Known rows, with every way that one mark hangs from another:
bama[guke[gavu[pozez[meban refomaz]] pusere] ratafe]: 0.260,2.023,-1.150,0.315,-1.170,-3.406,2.546,-0.844,0.629,1.575,-0.212,-2.553,1.863,1.065,-0.304,-2.517,0.041,-0.528,-0.463,0.670,4.515
gavu[pozez[bama[ratafe]]]: 0.326,-0.168,-1.025,1.298,0.656,-1.576,-0.129,0.184,-1.463,2.093,-0.579,0.787,1.496,1.375,-0.690,-0.254,-1.406,0.299,1.939,0.401,1.414
refomaz[pozez]: 1.242,0.815,-0.451,1.020,-0.586,0.016,0.765,0.560,-0.396,0.029,-0.304,-0.278,-0.600,0.115,0.505,0.261,-0.971,-0.686,0.329,0.774,2.189
tagu[pusere[pozez[bama meban]]]: 2.092,-0.389,0.629,1.674,-0.465,0.678,0.959,-1.355,-1.819,2.311,-0.152,-2.669,-0.797,1.959,0.896,0.043,-2.198,0.857,1.604,-0.669,3.100
bama[guke[pusere[pozez[meban refomaz]]] ratafe]: 0.215,1.720,-0.202,1.118,-2.319,-2.406,1.402,-2.021,0.212,1.564,0.024,-4.025,0.138,-0.499,0.048,-2.323,-1.764,-0.689,1.360,-0.759,4.632
gavu[pozez[bama meban[tagu[pusere[guke]]] refomaz]]: 2.991,-1.785,0.433,0.590,0.801,-0.739,1.197,-0.595,-2.987,5.323,0.324,-3.838,0.370,3.351,-0.815,0.596,-2.973,0.569,1.145,-1.663,3.864
meban[guke pozez[bama[ratafe] refomaz] tagu]: 2.109,-0.313,-0.368,1.082,1.189,-1.744,0.336,-1.938,-3.651,2.384,0.758,-2.987,1.103,2.879,-1.609,-0.433,-3.558,-0.193,1.102,-1.051,1.810
meban[pozez]: 1.185,0.948,0.160,0.099,0.960,-1.419,0.362,-0.286,-1.171,0.266,0.425,0.111,-0.170,0.498,-0.532,-0.370,-0.136,0.589,1.556,0.273,1.164
pusere[pozez[bama[guke] refomaz]]: 1.223,-0.007,0.523,1.752,-0.754,-0.977,0.410,-1.558,-0.245,2.120,-0.052,-2.936,-0.233,0.827,1.248,-0.703,-2.566,-0.739,2.528,-0.961,1.913
pozez[bama[ratafe] meban[guke tagu] refomaz]: 1.975,-0.030,0.314,1.874,0.476,-0.573,0.916,-2.365,-3.206,2.543,0.816,-4.087,0.809,3.175,-0.258,-0.363,-4.352,-0.377,0.740,-0.990,3.473
tagu[pusere[guke[gavu] pozez]]: 0.693,-2.968,0.286,1.002,-0.920,1.067,0.200,1.550,-1.481,0.057,-0.183,0.302,1.091,-0.452,0.094,-0.055,1.349,0.856,1.896,-0.721,3.076
pusere[guke[gavu] pozez[bama meban refomaz]]: 1.576,-2.081,0.827,1.172,-0.166,-0.216,0.611,0.557,-0.405,2.571,1.175,-4.333,0.400,2.448,1.401,0.450,-0.955,1.228,2.887,-0.623,5.733
pozez[meban]: 1.082,1.236,0.813,0.876,0.275,-0.144,0.915,-0.827,-0.704,0.420,0.454,-1.029,-0.592,0.743,0.754,-0.388,-0.987,0.355,1.163,0.289,2.840
bama[ratafe]: -0.585,0.067,-0.423,1.272,-0.077,-0.247,-0.256,-0.098,-0.929,-0.355,-0.471,0.833,0.882,-0.402,-0.458,-0.842,-0.486,-0.086,1.362,-0.137,1.451
pusere[pozez[bama[guke ratafe] meban[tagu]]]: 1.605,0.628,-0.364,1.563,-1.870,-2.181,-0.325,-1.883,-2.526,1.218,-0.181,-2.866,0.133,1.421,-0.351,-1.360,-3.694,-0.784,2.245,-0.857,3.075
ratafe[bama[guke[gavu[pozez[meban refomaz]] pusere]]]: 1.835,1.892,0.335,0.207,0.229,-3.204,3.460,-1.125,1.037,1.835,-0.054,-2.449,0.441,0.300,0.844,-1.998,-0.718,-0.025,-1.801,0.404,4.234
ratafe[bama[guke[gavu[pozez[pusere]]]]]: 1.241,1.132,0.217,-0.161,0.859,-1.698,1.608,1.270,-0.105,0.634,-1.249,0.757,0.876,0.076,0.892,-0.059,-0.138,-0.767,-1.089,1.072,1.089
pusere[guke[gavu] pozez[bama[ratafe] meban refomaz]]: 0.453,-2.416,0.025,1.388,-0.554,-0.701,-0.130,0.739,-0.733,2.348,0.860,-4.244,1.164,2.378,0.516,0.203,-1.077,1.013,2.944,-0.844,5.898
gavu[pozez]: 0.926,0.481,-0.014,0.506,0.428,-0.987,0.824,0.707,-1.244,1.100,-0.084,1.350,0.691,0.129,-0.394,-0.469,-0.156,0.184,1.356,0.628,1.539
pozez[bama[guke ratafe] meban]: 0.188,1.491,-0.330,1.892,-0.176,-1.982,-0.353,-2.433,-0.361,0.994,-0.023,-1.860,0.255,1.239,0.774,-0.478,-2.532,-0.502,1.515,-0.087,1.756
bama[guke[gavu pusere[pozez]]]: 0.693,1.139,-0.282,1.026,-2.193,-1.557,1.708,-0.714,0.743,-1.228,-0.522,0.269,1.157,-1.722,0.912,-2.759,0.927,-0.213,1.184,0.728,2.808
guke[pusere]: 0.612,1.375,0.046,1.009,-0.142,-0.483,1.623,-1.195,0.393,-0.082,-0.497,0.809,0.550,-1.475,0.545,-1.930,0.025,0.418,1.060,0.344,1.979

Rows:
2.665,-1.815,1.088,1.029,-0.417,-0.529,0.283,-0.460,-2.395,3.658,1.092,-4.891,-0.360,2.184,0.195,0.194,-3.350,0.638,3.363,-1.750,5.268 => pusere[guke pozez[bama meban[tagu] refomaz]]
3.137,1.417,0.193,1.077,-0.778,-0.336,1.443,-0.889,-3.052,0.501,1.016,-2.214,-0.563,1.489,-0.033,0.330,-3.088,-1.044,-0.564,0.689,3.771 => refomaz[pozez[meban[guke tagu]]]
3.150,0.989,-0.465,0.777,0.728,-2.062,2.100,-2.092,-2.102,0.407,0.453,-0.503,1.864,1.680,-0.300,-1.864,-1.027,0.807,0.382,0.848,2.259 => meban[guke[gavu pusere] pozez[bama] tagu]
1.821,0.310,0.202,0.610,1.718,-1.384,0.830,-1.221,-0.676,2.806,0.466,-2.930,-0.361,2.615,0.210,-0.040,-1.884,0.660,1.745,-0.523,1.703 => meban[pozez[bama refomaz]]
2.186,-1.996,0.941,0.267,-1.166,-0.209,1.075,1.186,-2.089,1.442,1.027,-3.972,0.434,1.694,-0.155,-0.612,-0.790,0.540,2.063,-1.170,6.173 => pusere[guke[gavu] pozez[meban[tagu] refomaz]]
0.936,0.058,1.383,0.049,0.887,0.377,0.858,0.652,-0.343,3.164,0.620,-3.905,-0.315,1.464,1.035,1.434,-1.254,0.207,1.895,-0.616,4.076 => pozez[meban pusere[guke] refomaz]
0.429,-1.355,-0.704,-0.144,1.602,-1.249,-0.134,1.521,-0.504,2.943,-0.047,-3.189,1.669,3.136,-0.248,1.112,-0.315,0.755,2.112,-0.310,3.054 => meban[pozez[bama[ratafe] pusere[guke[gavu]] refomaz]]
1.448,0.248,0.784,1.477,-0.826,-0.145,2.078,-1.416,-0.974,1.298,0.653,-1.912,0.656,-0.971,0.489,-1.423,-1.187,0.001,1.468,-0.238,3.679 => meban[guke[pusere[pozez[refomaz]]]]
1.518,0.303,0.430,0.059,1.017,0.138,2.458,1.444,-1.462,2.097,-0.001,-1.247,1.893,2.397,0.338,0.488,-0.004,-0.619,-0.328,1.287,2.700 => meban[guke[gavu[pozez[pusere refomaz]]]]
0.764,0.787,-0.020,0.957,-2.050,-1.442,2.304,-0.875,1.085,0.078,-0.446,-2.038,0.930,-0.786,0.949,-2.863,0.335,-0.559,0.808,-0.022,3.557 => bama[guke[gavu pusere[pozez[refomaz]]]]
2.994,0.741,0.912,0.457,0.407,-1.143,2.161,-0.898,-3.640,2.912,1.258,-2.887,0.464,2.483,-0.888,-0.465,-2.761,-0.491,0.129,-0.140,3.870 => gavu[pozez[meban[guke tagu] refomaz]]
1.985,2.299,-0.307,1.549,-0.736,-1.729,0.619,-1.793,0.234,1.475,0.146,-2.886,-1.164,1.744,1.721,0.559,-3.056,-1.048,0.444,0.769,2.493 => refomaz[pozez[bama[guke] meban]]
0.504,1.882,-0.877,0.344,0.670,-2.627,-0.540,-1.084,-0.774,1.796,-0.782,-1.478,0.583,1.673,-0.160,0.268,-1.960,-0.701,1.807,0.318,0.010 => meban[pozez[bama[guke ratafe] pusere]]
0.365,1.592,-2.402,1.720,-1.692,-2.355,1.239,-1.037,1.542,-0.258,-1.298,-0.734,1.559,0.195,0.837,-1.575,-0.740,-1.067,-0.267,1.277,2.534 => refomaz[pozez[bama[guke[gavu pusere] ratafe]]]
2.814,1.740,0.861,0.723,-1.550,-2.511,1.875,-2.299,-1.198,0.444,-0.228,-2.104,-0.817,-1.838,0.401,-2.459,-2.994,-0.269,0.126,-0.861,3.860 => ratafe[bama[guke[pusere[pozez[meban[tagu]]]]]]
1.184,1.421,0.187,1.560,-0.021,-1.351,0.955,-1.788,0.371,0.174,0.171,-1.619,0.382,2.105,1.920,-0.743,-1.013,-0.089,0.786,0.794,2.239 => pozez[bama[guke[gavu]] meban]
2.236,0.741,0.893,0.482,0.017,-0.063,1.885,-1.137,-1.877,1.687,0.357,-3.683,-0.603,2.080,-0.179,-1.169,-2.539,-0.252,0.466,-0.975,3.813 => pozez[meban[tagu] refomaz]
